What can hang from each mark:
mifamup: nukon
nebida: leti
leti: dunibar nebida
nukon: sisiv sope
lufa: sope
bosado: tode
pekag: kezul
sokik: rafevo sope
tapo: bosado zofe
kezul: sokik
lano: bosado topom
sope: lufa nukon sokik
mabad: leti
liva: nukon
mipa: topom
zofe: leti tapo
zugi: mipa
tode: mifamup

(in the rows, 128 means zero)
Known rows, with every way that one mark hangs from another:
nukon{sope{lufa sokik{rafevo}}}: [116 129 114 143 111 144 118 131 152 140 127 137 129 127 131 123 118 119
 115  87 131 139 116 118 122 131  98 135 130 121 131 112 119 116 132 118
 115 121 130]
tode{mifamup}: [129 115 135 105 108 126 136 122 125 125 138 121 127 133 124  89 124 157
 135 153 129 126 142 133 127 137 153 129 122 114 111 139 129 140 119 117
 126 132 128]
sokik{rafevo}: [117 119 112 122 144  99 128 136 122 127 116 125 145 130 125 104 118 155
 103 140 133 124 118 144 123 110 159 126 122 126 125 138 130 131 127  98
 118 127 120]
kezul{sokik{rafevo sope{lufa nukon{sisiv}}}}: [150 137 121 157 151 164 121 142 140 146 116 128 113 121 146 204 117 115
 110 108 139 133 103 129 131 134 132 106 145 135 157 115 122 106 130 162
 131 114 124]
pekag{kezul{sokik{sope{nukon}}}}: [141 146 141 135 132 139 122 130 140 138 100 119 160 128 143 167 130 111
 136 115 134 126 125 120 136 123 155 127 137 129 141 142 124 130 120 136
 132 128 123]
liva{nukon{sisiv sope}}: [144 106 148 130 116 121 115 126 122 126 147 131 148 124 123 141 151 150
 144 139 127 109 130 122 123 120 154 132 131 128 109 121 137 122 130 150
 134 120 139]
nukon{sisiv sope{sokik}}: [138 114 126 130 111 203 103 123 123 137 139 129 133 131 125 122 144 140
 148 107 128 125 143 113 128 138 101 125 130 127 130 129 139 120 129 150
 126 122 144]
leti{dunibar}: [135 122 124  96 131 116 137 116 110 126 121 116 130 138 119 118 123 143
 145 139 130 127 123 126 128 128 142 116 118 125 103 145 132 127 135 140
 127 123 119]
mipa{topom}: [166 132 127 107 148  74 135 116 108 116 141 115 141 129 127  71 118 146
 121 152 126 132 126 139 123 111 141 135 123 115 117 142 136 144 138 101
 121 135 135]
zofe{leti tapo{bosado{tode{mifamup}}}}: [117 154 113 112 114 100 142 149 139 123 147 135 113 130 121  75 136 104
 129 158 121 122 176 144 129 133 112 151 119 132 120 138 135 139 114  92
 134 145 130]
pekag{kezul{sokik{rafevo sope}}}: [130 151 123 134 139 162 129 152 136 144 101 127 156 136 146 139 126 137
 108 122 136 137 129 137 130 120 155 138 128 127 127 141 128 132 123 112
 123 120 123]
mifamup{nukon{sope{lufa sokik}}}: [112 117 147 137 107 171 120 110 147 130 133 137 121 117 119 140 132 113
 160  81 126 138 110  99 126 124 107 140 136 114 139 107 115 124 131 137
 124 128 127]
mifamup{nukon}: [117 107 146 113 137 125 130 116 119 117 124 125 135 119 113 119 131 149
 149 135 127 125 110 125 128 104 165 130 127 120 135 132 125 139 127 117
 125 134 116]
mabad{leti{nebida}}: [114 134 122 120 135  76 128 131 123 116 145 121 151 133 136 102 143 151
 132 137 138 109 134 140 128 116 135 115 122 123 114 140 126 145 142 117
 141 134 130]
lano{bosado topom}: [103 144 117 111 129 107 131 100 101 117 141 110 114 144 129  86 123 126
 144 134 122 144 124 134 122 109 146 149 113 143  95 126 135 141 129  73
 115 121 130]
zugi{mipa{topom}}: [186 137 122 114 142  21 132 125 111 115 137 117 136 130 133  73 108 117
 134 148 123 119 133 139 124 103 161 137 124 110 113 153 135 144 139 116
 113 144 135]
kezul{sokik{rafevo sope{lufa}}}: [126 148 115 134 142 127 134 139 139 148 127 129 118 125 144 140 112 126
 116 109 141 143 106 134 127 127 141 131 129 119 135 119 119 119 133 112
 121 118 117]
sokik{rafevo sope{lufa}}: [129 134 117 128 152 116 139 128 140 134 123 129 141 122 142 127 112 130
 108 126 137 143 108 132 125 132 143 132 131 130 116 115 115 117 137 108
 114 119 122]
mabad{leti}: [128 122 124 114 132  55 127 132 110 118 142 117 137 124 136  86 131 141
 129 137 131 126 130 137 130 115 135 120 124 117 134 152 129 142 134  99
 136 130 126]
nebida{leti}: [127 121 132 100 117 121 123 119  94 114 140 116 135 124 123  82 115 140
 113 142 128 149 130 141 129 136 147 115 124 116 119 138 129 136 139 103
 126 130 127]
zofe{leti{dunibar nebida} tapo}: [126 153 124 102 144 186 136 125 119 118 138 131 140 149 113 103 146 140
 153 146 140 119 165 132 126 106 117 116 120 132  72 124 120 125 130 156
 139 135 122]
pekag{kezul{sokik{sope}}}: [140 150 139 120 129 161 128 132 127 140 116 119 153 132 145 125 131 130
 141 123 135 137 133 126 134 131 155 138 127 121 120 146 129 136 125 121
 128 124 126]
tapo{bosado{tode} zofe{leti}}: [120 134 129 141 135  25 145 139 114 119 139 138 113 122 139  78 121  97
 105 150 114 136 111 142 132 139 101 143 114 121 153 144 140 142 126  97
 134 137 121]
tapo{bosado zofe{leti}}: [133 131 147 141 147  56 145 132 105 116 136 134 112 129 141  67 115 114
 104 159 117 147 115 135 139 146 111 139 117 120 151 127 126 141 121 116
 134 132 114]
kezul{sokik{rafevo sope}}: [114 139 109 126 147 129 127 145 130 150 119 130 132 136 134 134 125 146
 121 122 142 126 124 137 128 111 152 133 123 119 141 130 127 123 128 102
 118 123 118]
kezul{sokik{sope{lufa nukon{sisiv}}}}: [159 136 139 142 139 165 121 121 131 142 132 120 113 117 146 193 122 108
 143 111 138 134 107 117 134 144 130 107 144 130 149 120 126 111 132 172
 135 119 128]
lano{bosado{tode{mifamup}} topom}: [ 92 144 107 110  93  99 140 115 120 123 147 117 100 144 125  98 129 117
 144 137 117 132 139 142 115 120 130 154 112 139  91 138 146 145 124  61
 118 129 141]
tode{mifamup{nukon{sisiv sope}}}: [143  97 152 124 105 220 129 133 124 127 145 132 133 127 117 135 149 158
 159 132 123 109 149 115 130 136 140 130 141 120 113 120 129 127 117 160
 134 122 135]
zofe{leti{nebida} tapo}: [119 147 130 112 145 167 127 125 122 115 151 132 152 138 119  73 146 146
 145 149 141 121 163 139 124  98 135 126 122 129  92 120 121 135 124 124
 135 144 126]
tode{mifamup{nukon{sisiv sope{sokik{rafevo}}}}}: [115 101 136 150 104 252 116 150 145 137 119 149 112 134 113 172 147 154
 126 109 122 119 149 116 127 130 109 130 139 126 146 114 123 121 117 158
 127 121 140]
lufa{sope{nukon{sisiv} sokik{rafevo}}}: [136 101 132 158 137 149 101 127 120 136  99 129 131 124 126 191 130 151
 101 102 127 128 135 123 128 124 109 104 141 148 170 112 125 117 123 161
 131 127 141]
lano{bosado}: [ 99 132 124 113 132  97 135 110 106 121 132 110 110 133 129  84 116 140
 137 143 130 116 113 132 125 128 143 142 120 129 110 137 134 135 124 100
 116 126 124]
bosado{tode{mifamup{nukon{sisiv sope{lufa}}}}}: [143 107 139 133  88 194 136 133 143 128 155 135 119 111 124 154 141 120
 157 111 119 116 129 119 121 146 115 133 144 120 109 125 136 123 128 152
 135 124 140]
zofe{leti}: [137 117 143 111 132  89 127 123 108 118 151 125 140 125 129  62 123 142
 139 144 130 141 127 133 128 103 140 121 122 121 125 140 126 136 121 111
 134 135 121]
liva{nukon{sope}}: [117 112 145 122 110  58 122 119 135 127 141 132 155 126 119 118 144 143
 146 133 129 107 124 122 121 108 160 145 124 117 108 119 129 128 128 116
 126 128 129]
kezul{sokik{rafevo sope{lufa nukon}}}: [124 143 119 148 145 107 127 135 152 147 110 129 124 122 142 181 113 109
 111 102 141 131  97 128 129 122 137 120 139 125 155 117 114 112 128 126
 124 123 115]
nukon{sope{lufa}}: [141 125 130 117 112 113 131 113 133 129 150 120 150 120 135  89 121 123
 146 110 132 129 115 119 125 139 132 136 133 116  98 120 125 122 132 118
 122 122 126]
nukon{sope{sokik{rafevo}}}: [103 120 107 135 116 146 112 137 143 141 118 138 143 137 121 118 133 138
 116 100 132 121 133 123 123 113 108 136 126 123 137 123 128 121 126 105
 114 125 132]
nebida{leti{dunibar}}: [135 126 126  91 117 141 132 118  89 117 129 115 123 135 119 111 115 135
 121 138 127 150 131 135 131 145 134 105 122 118 104 140 129 126 146 136
 130 120 122]

Rows:
[111 130 117 140 127 131 122 124 143 133 116 132 107 125 131 134 108 124
 100 106 130 157 104 129 122 131 111 125 124 124 145 125 120 126 134 117
 119 126 126]  sope{lufa sokik{rafevo}}
[152 122 130 138 107 206 110 116 132 134 148 128 117 123 135 134 128 119
 144  95 127 144 128 107 127 153  91 124 136 126 124 118 131 116 135 160
 128 117 143]  nukon{sisiv sope{lufa sokik}}
[137 118 124 164 136 165 109 128 143 131 103 131 103 119 133 198 113 114
  93 104 128 143 103 125 127 136 103 101 140 140 166 120 123 114 131 169
 129 122 133]  sope{lufa nukon{sisiv} sokik{rafevo}}
[146 117 149 125 140 117 146 122  90 118 134 132 109 139 130  90 118 130
 121 148 125 148 116 129 131 128 105 115 118 110 117 140 126 128 125 152
 139 125 110]  tapo{zofe{leti{dunibar}}}
[108 105 129 117  86 137 135 136 147 131 141 137 140 122 110 124 149 134
 164 120 122  98 140 121 120 113 134 147 133 112 113 135 134 133 120 108
 125 135 132]  bosado{tode{mifamup{nukon{sope}}}}
[164 115 141 136 136 131 122 112 125 120 129 115 127 112 136 161 114 118
 127 128 129 134 103 123 129 144 138 100 142 137 135 128 129 120 131 169
 135 123 129]  sope{lufa nukon{sisiv}}
[ 82 133 125 118  99 130 143 116 122 116 139 126  95 136 114 129 138 117
 156 131 113 130 128 133 117 104 139 159 118 137 105 129 138 148 123  73
 121 130 135]  lano{bosado{tode{mifamup{nukon}}} topom}
[152 122 122 150 162 156 126 132 139 132 110 129 139 117 144 190 115 118
 102 122 135 132 107 127 130 138 136 108 146 145 138 111 118 105 134 157
 125 115 128]  sokik{rafevo sope{lufa nukon{sisiv}}}
[111 137 114 136 136  36 144 132 122 125 121 129 116 123 134 107 120 104
 105 150 117 126 107 142 130 154 117 148 113 123 146 146 146 141 133  94
 123 134 122]  tapo{bosado{tode} zofe}
[129 128 120 141 155  96 133 127 151 132 105 130 149 119 139 166 109 114
 104 117 137 131  99 126 127 125 142 121 140 136 137 111 109 110 132 121
 118 122 118]  sokik{rafevo sope{lufa nukon}}
[122 169 118 108 149 141 143 133 129 118 130 132 131 150 118 108 143 117
 143 152 131 119 167 131 136 131 114 131 116 146  91 115 122 128 133 150
 140 133 121]  zofe{leti{dunibar nebida} tapo{bosado}}
[127 114 109 143 122 205 105 143 131 141 124 137 135 136 126 140 137 147
 114 105 130 123 139 123 125 127 104 123 132 132 137 126 136 116 127 140
 121 118 141]  nukon{sisiv sope{sokik{rafevo}}}
[139 118 154 150 102 147 108 114 141 132 146 138 107 118 130 172 139 119
 140 103 125 140 119 107 122 141 106 132 133 125 128 107 127 117 137 166
 134 120 144]  liva{nukon{sisiv sope{lufa sokik}}}
[130 136 133 131 110  69 163 145 117 125 133 140  84 139 131 107 122  99
 112 159 111 136 134 136 135 164  83 135 113 119 128 145 136 135 122 138
 142 129 120]  tapo{bosado{tode{mifamup}} zofe{leti{dunibar}}}
[130 100 133 125  92 192 129 141 133 130 147 136 131 120 115 146 154 140
 161 123 120 100 146 122 122 127 129 134 138 122 114 136 143 128 122 141
 133 128 142]  bosado{tode{mifamup{nukon{sisiv sope}}}}
[129 139 124 132 133  41 152 139 110 123 127 136  98 132 133 109 121  91
 112 147 114 138 113 136 134 146  88 133 112 125 135 147 140 132 132 130
 138 129 116]  tapo{bosado{tode} zofe{leti{dunibar}}}
[147 100 148 143 126 144 101 106 113 133 115 122 127 120 126 176 134 147
 134 107 126 130 139 112 131 132 107 105 140 143 162 116 127 123 125 170
 136 132 144]  lufa{sope{nukon{sisiv} sokik}}
[100 126 129 118 107  83 148 137 148 123 124 133 109 119 116 138 135 116
 136 145 113 113 130 130 131 140 142 151 121 129 147 138 135 146 125 102
 129 139 127]  tapo{bosado{tode{mifamup{nukon}}}}
[109 106 130 149 131  90 108 120 133 136  94 131 139 126 122 167 123 146
 100  99 129 125 130 122 126 110 117 118 135 139 169 110 115 123 121 128
 124 134 131]  lufa{sope{nukon sokik{rafevo}}}
[137 128 137 126 143  97 132 107 143 128 122 121 146 115 139 152 115 107
 137 120 136 130 103 114 131 135 139 121 139 132 130 113 112 115 134 130
 122 127 121]  sokik{sope{lufa nukon}}
[ 95 145 118 114 118 133 145 141 150 122 120 136 108 122 105 135 142 111
 141 149 118 107 163 135 130 133 137 160 125 131 128 130 133 141 120  99
 126 144 126]  zofe{tapo{bosado{tode{mifamup{nukon}}}}}
[140  97 157 121 119 206 134 128 116 120 134 128 111 123 115 144 137 163
 147 150 122 124 139 126 131 135 154 120 135 124 126 129 130 137 119 161
 136 128 130]  tode{mifamup{nukon{sisiv}}}
[150 114 133 128 155 155 118 119 122 130 120 121 154 123 133 168 132 133
 138 138 134 117 128 119 134 130 145 109 140 142 136 126 128 116 130 157
 128 124 132]  sokik{sope{nukon{sisiv}}}
[135 160 120 102 148 119 143 134 113 120 128 127 116 140 119  91 129 109
 137 152 126 133 164 130 139 128 116 135 119 139 112 126 125 125 124 134
 136 130 115]  zofe{leti{dunibar} tapo{bosado}}
[122 123 137 139 120 110 116 103 149 127 113 124 112 117 128 157 112 103
 128 100 129 144 101 111 128 132 108 114 133 126 158 124 118 125 130 143
 127 135 126]  sope{lufa nukon sokik}
[140 123 114 152 118 203 111 136 139 139 131 135 121 127 135 148 124 125
 111  93 128 140 122 119 124 146  92 123 136 131 131 114 128 111 134 151
 124 113 140]  nukon{sisiv sope{lufa sokik{rafevo}}}
[100 117 115 146 135 111 110 131 146 133  89 134 125 130 119 165 121 128
  97 110 131 125 113 127 125 106 120 114 129 133 171 131 122 125 123 121
 119 134 125]  sope{nukon sokik{rafevo}}
[116 166 123 119 150 127 135 135 133 115 143 132 143 139 123  78 144 126
 132 156 132 120 164 139 134 124 130 141 119 142 109 112 122 138 127 117
 135 142 125]  zofe{leti{nebida} tapo{bosado}}
[162  98 148 131 137 111 115 110 102 126 124 114 154 117 130 158 131 157
 133 128 128 117 135 123 130 130 145 105 144 144 135 117 129 124 123 164
 137 128 136]  lufa{sope{nukon{sisiv}}}
[107 155 100 107 113 111 143 142 148 128 129 128 116 129 116 103 135 110
 129 158 122 110 173 145 128 149 127 156 118 132 114 139 140 140 122  90
 123 142 133]  zofe{tapo{bosado{tode{mifamup}}}}
[129 146 127 148 143 139 122 149 149 143  85 128 161 132 143 179 126 119
 103 113 136 124 119 130 133 115 153 126 138 134 148 137 121 126 119 125
 126 124 120]  pekag{kezul{sokik{rafevo sope{nukon}}}}
[110 172 100 109 136 119 143 140 139 122 134 135 132 142 115 120 148 100
 143 146 129 112 164 139 129 125 100 134 113 148  93 131 135 129 137 132
 139 139 127]  zofe{leti{dunibar nebida} tapo{bosado{tode}}}
[124 110 118 154 140 167 102 136 134 132  95 133 118 129 123 191 126 134
  96 117 128 126 118 127 128 120 114 102 134 143 172 132 131 119 125 155
 128 127 134]  sope{nukon{sisiv} sokik{rafevo}}
[119 142 146 147 149  77 146 131 119 114 138 137 126 138 139  83 130 123
 108 161 123 133 118 137 136 147 113 134 114 126 132 116 123 144 129 133
 139 136 119]  tapo{bosado zofe{leti{nebida}}}
